Every row comes from one small tree of marks. Brackets hold a mark, then the marks that hang from it, in alphabetical order. Every link used is in the known rows. Which tree was each row made from?
In the rows, 128 means zero.
Known rows
{bapi gefu}: [133 100 152 127 145 116 154 145 149 126 170 121 141 145  98 103 115 131
 153 110 129 149 124 126 129]
{pesa {bine {tuzo {lisi {kimit {niba fofa}}}}}}: [137  29 128 141 156  86 196 137 162  99 156 109 141 136  90  85 115 152
 186 101 139 137 165 149 152]
{fofa zame}: [139 124 161 110 130 116 159 125 152 118 164 118 140 154 119 115 112 134
 154 106 131 150 124 129 127]
{lisi {kimit {niba {fofa zame}}} {tuzo {bine pesa}}}: [165  83 128 159 119 110 188 130 155  89 180  91 142 134  92 106 112 140
 179  91 128  97 139 151 127]
{manan diteg}: [160 106 147 122 166 120 152 135 155 125 175 110 144 162 105 116 115 121
 137 117 142 149 127 114 121]
{kimit {niba {fofa zame}} {tuzo lisi}}: [134  84 149 127 106  93 165 138 155  99 167 114 130 142 106  85 117 159
 176 110 124 149 152 141 147]
{kimit {niba {fofa zame}} {tuzo {bine pesa} lisi}}: [144  66 136 139 105  96 193 143 155  74 168  94 139 143 104  84 131 147
 199  87 113 113 154 149 155]
{bine pesa {tuzo {lisi {kimit niba}}}}: [141  77 139 136 141 106 167 146 147  83 186 128 147 161 105  91 127 152
 177  96 157 106 176 147 147]
{niba {fofa zame}}: [145 112 139 119 117 107 163 124 152 129 169 104 138 130 115 112 106 136
 158 107 118 149 120 127 124]
{fofa {niba {kimit tuzo}} zame}: [122 100 170 139 103  89 202 121 157 104 186 119 134 157 109  92 113 158
 168 108 128 153 140 134 134]
{lisi {kimit {niba {fofa zame}} {tuzo {bine pesa}}}}: [156  62 134 164 110 105 211 136 155  94 176  95 142 134  97  90 117 156
 193  91 115 108 148 161 143]
{pesa {bine {tuzo lisi}}}: [122  55 146 114 165  93 195 136 160  95 147 114 143 160 104  89 130 124
 184  94 146 148 156 132 151]
{zame {kimit tuzo}}: [139  82 153 149 146  82 182 143 151 134 184 139 149 149 101  93 114 160
 157 105 142 145 132 159 122]
{diteg {manan {kimit {niba {fofa zame}} tuzo}}}: [164  80 158 149  98  91 179 134 153 139 191 113 125 139 108  84 106 146
 179 120 133 146 133 150 127]
{fofa niba zame}: [123 129 173 114 116 104 182 118 150 118 179 113 144 165 113 113 110 133
 155 105 131 147 131 124 118]
{tuzo {bine pesa} {lisi {kimit {niba fofa}}}}: [156  61 121 145 141  99 166 150 159  76 173  98 150 133  91 109 117 157
 182  95 131  99 148 149 141]
{fofa {zame {kimit niba {tuzo bine lisi}}}}: [137  67 158 134 131  73 199 145 160  86 158 120 145 162  95  91 121 172
 187  93 130 128 140 169 148]
{tuzo bine {lisi {kimit niba}}}: [143  66 149 133 164 101 153 147 163  75 152 112 147 155  86 116 110 158
 172 109 140 125 145 145 138]
{bine pesa {tuzo {lisi {kimit {niba fofa}}}}}: [148  65 120 145 130  99 169 144 149  92 192 117 145 138 101  87 122 155
 179  96 146 104 172 144 143]
{manan diteg {kimit niba}}: [161 100 150 142 159 103 153 139 153 125 194 103 141 163  97 115 106 137
 135 134 152 139 141 132 119]
{lisi kimit {tuzo {bine pesa}}}: [155  82 139 156 158 115 175 140 157  87 179 103 152 149  89 113 116 124
 170  92 152 100 135 141 121]
{tuzo {bine pesa} {lisi kimit}}: [147  75 139 131 159 107 167 150 162  69 165 102 156 151 101 114 121 137
 178  89 150 101 140 143 140]
{diteg {manan {kimit tuzo}}}: [154  78 168 146 136  97 167 145 156 136 188 125 134 155 106  90 111 130
 169 121 157 151 129 142 121]
{molon gefu {pesa {bine {tuzo {lisi kimit}}}}}: [128  31 137 151 164 117 214 126 159 105 151 121 154 169  90 106 118 137
 190  87 175 136 148 136 184]
{kimit {niba fofa}}: [148  91 138 134 132 102 143 136 144 130 178 119 137 132  96 111 108 152
 153 116 119 146 136 134 123]
{molon {pesa bine}}: [143  72 152 141 151 119 185 124 160 135 154 120 151 165  99 120 119 127
 171  97 136 150 131 144 152]
{bine tuzo}: [131  90 144 128 149 111 169 132 146 122 173 129 143 153 107  99 120 127
 162 103 139 145 141 126 126]

Write each row's tree
[135  44 135 143 137  87 171 150 158  87 157 105 139 136  85  89 120 156
 187 106 119 137 148 142 144]
{kimit {niba fofa} {tuzo bine lisi}}
[145  66 131 154 125  88 168 134 157 120 185 117 131 119  99  92 111 162
 164 115 123 153 131 136 132]
{niba fofa {kimit tuzo}}
[125  61 149 143 124  81 206 145 162  59 185 104 146 159  96  89 134 151
 191  89 137 114 154 137 147]
{fofa {niba {kimit {tuzo {bine pesa} lisi}}}}
[164  67 123 169 138 105 173 141 153  94 187  98 146 131  80 108 112 145
 174  97 135  98 143 148 120]
{lisi {kimit {niba fofa}} {tuzo {bine pesa}}}
[131  83 155 147 101  93 229 126 158  79 184  98 143 157 106  93 127 146
 191  85 119 117 140 141 142]
{fofa {niba {kimit {tuzo {bine pesa}}}} zame}
[141  56 139 143 137  92 182 150 163  59 170 109 142 149 102  92 134 151
 190  92 136 116 147 142 156]
{niba {kimit {tuzo {bine pesa} lisi}}}
[164  94 167 135 138 100 142 143 150 136 187 130 135 159 103 110 105 141
 161 128 150 142 129 141 119]
{diteg {manan {kimit niba}}}
[126  60 152 130 154  98 172 150 162  81 150 109 145 155  94  94 125 137
 181 102 136 141 141 136 142]
{kimit {tuzo bine lisi}}
[171  83 147 141 125  93 145 140 152 145 195 117 131 134  99 108 101 143
 164 127 139 142 124 140 115]
{diteg {manan {kimit {niba fofa}}}}
[143  39 130 153 140  61 187 153 160 100 170 116 147 134  81  89 116 176
 184 100 124 127 141 165 139]
{zame {kimit {niba fofa} {tuzo bine lisi}}}
[148  81 128 133 110 101 183 134 153  89 186 109 140 141 114  87 122 152
 184  90 141 106 167 148 148]
{bine pesa {tuzo {lisi {kimit {niba {fofa zame}}}}}}
[151  46 123 158 127  67 196 158 154  91 185 112 152 137  90  86 128 171
 190  86 126 102 151 171 143]
{zame {kimit {niba fofa} {tuzo {bine pesa} lisi}}}
[146  94 141 124 121  99 151 134 160  97 169 109 137 134 105 108 103 166
 164 111 134 135 144 145 136]
{tuzo {lisi {kimit {niba {fofa zame}}}}}
[129  51 141 131 153 109 199 128 163 109 150 122 152 173 100  99 130 122
 191  87 152 141 153 139 167]
{molon {pesa {bine {tuzo lisi}}}}
[156  41 130 155 154  81 182 150 165  95 179  76 140 144  79  90 113 141
 168 121 142 128 149 139 136]
{manan diteg {kimit {niba fofa} {tuzo bine lisi}}}
[147 107 143 125 111 107 157 125 148 124 174 113 133 135 108 111 107 151
 160 111 111 146 131 136 128]
{kimit {niba {fofa zame}}}
[144  83 136 142 104  92 184 123 158 114 178 111 126 123 112  92 110 160
 169 110 116 154 128 137 139]
{niba {fofa zame} {kimit tuzo}}
[133  92 136 119 140 107 165 145 146  87 182 123 149 161 116  90 136 125
 176  88 153 117 161 130 142]
{bine pesa {tuzo lisi}}
[153 108 134 128 121  82 180 126 155 141 181 114 147 127 112 112 103 158
 154  99 125 138 111 151 116]
{niba {fofa {zame kimit}}}
[149  61 125 139 105  90 200 137 166  63 170  88 136 127 110  88 129 152
 198  85 118 114 138 142 156]
{niba {fofa zame} {kimit {tuzo {bine pesa} lisi}}}
[153  48 168 142 143  84 170 157 162  93 168 114 136 164  89  88 119 141
 192 117 151 133 142 150 140]
{diteg {manan {kimit niba {tuzo bine lisi}}}}
[143  79 153 139 162  93 165 150 163 103 187  97 141 165 100  92 117 129
 149 126 170 143 150 132 132]
{manan diteg {kimit {tuzo lisi}}}
[137  60 155 150 146 104 180 144 149 101 159 121 140 158  87  96 121 149
 179 107 119 142 146 144 138]
{kimit niba {tuzo bine}}
[130  45 138 153 156 121 221 118 145 134 155 124 151 170  96 107 123 125
 186  88 153 147 137 125 174]
{molon gefu {pesa {bine tuzo}}}
[140  60 133 135 126  68 207 140 167  99 160  99 148 131  99  90 116 159
 186  87 127 129 121 158 137]
{niba {fofa {zame {kimit {tuzo bine lisi}}}}}
[167  59 160 162 127  98 191 153 151 107 190 112 141 162  96  87 125 134
 195 105 142 112 143 156 135]
{diteg {manan {kimit niba {tuzo {bine pesa}}}}}
[117  73 162 128 116  79 211 129 171  63 163 100 139 160 100  92 121 155
 190  97 127 136 139 132 146]
{fofa {niba {kimit {tuzo bine lisi}}} zame}
[153  80 158 157 152  99 172 146 152 127 197 107 137 167  92  93 113 143
 146 132 154 144 155 141 127]
{manan diteg {kimit niba tuzo}}
[149  57 147 169 142 109 191 147 151  88 177 116 147 154  90  93 123 155
 184  98 132 110 159 159 143]
{lisi {kimit niba {tuzo {bine pesa}}}}
[115 100 172 125 113  64 206 136 158 106 187 124 150 167 107  89 117 162
 168  96 147 139 143 154 129]
{fofa niba {zame {kimit {tuzo lisi}}}}
[155  70 128 154 111  82 226 135 155 115 182  99 151 130 107  90 121 151
 189  77 114 108 125 165 132]
{niba {fofa {zame {kimit {tuzo {bine pesa}}}}}}
[137  62 150 147 153 124 196 122 148 135 154 121 152 167  96 125 117 132
 171  94 147 152 123 129 169]
{molon gefu {pesa bine}}
[145  55 150 161 148  77 196 146 150 114 171 129 148 155  84  96 116 169
 177 102 125 131 138 167 132]
{zame {kimit niba {tuzo bine}}}
[146  78 148 154 113 102 183 130 155 120 176 115 133 132 100  91 103 166
 170 114 124 144 147 154 135]
{lisi {kimit {niba {fofa zame}} tuzo}}
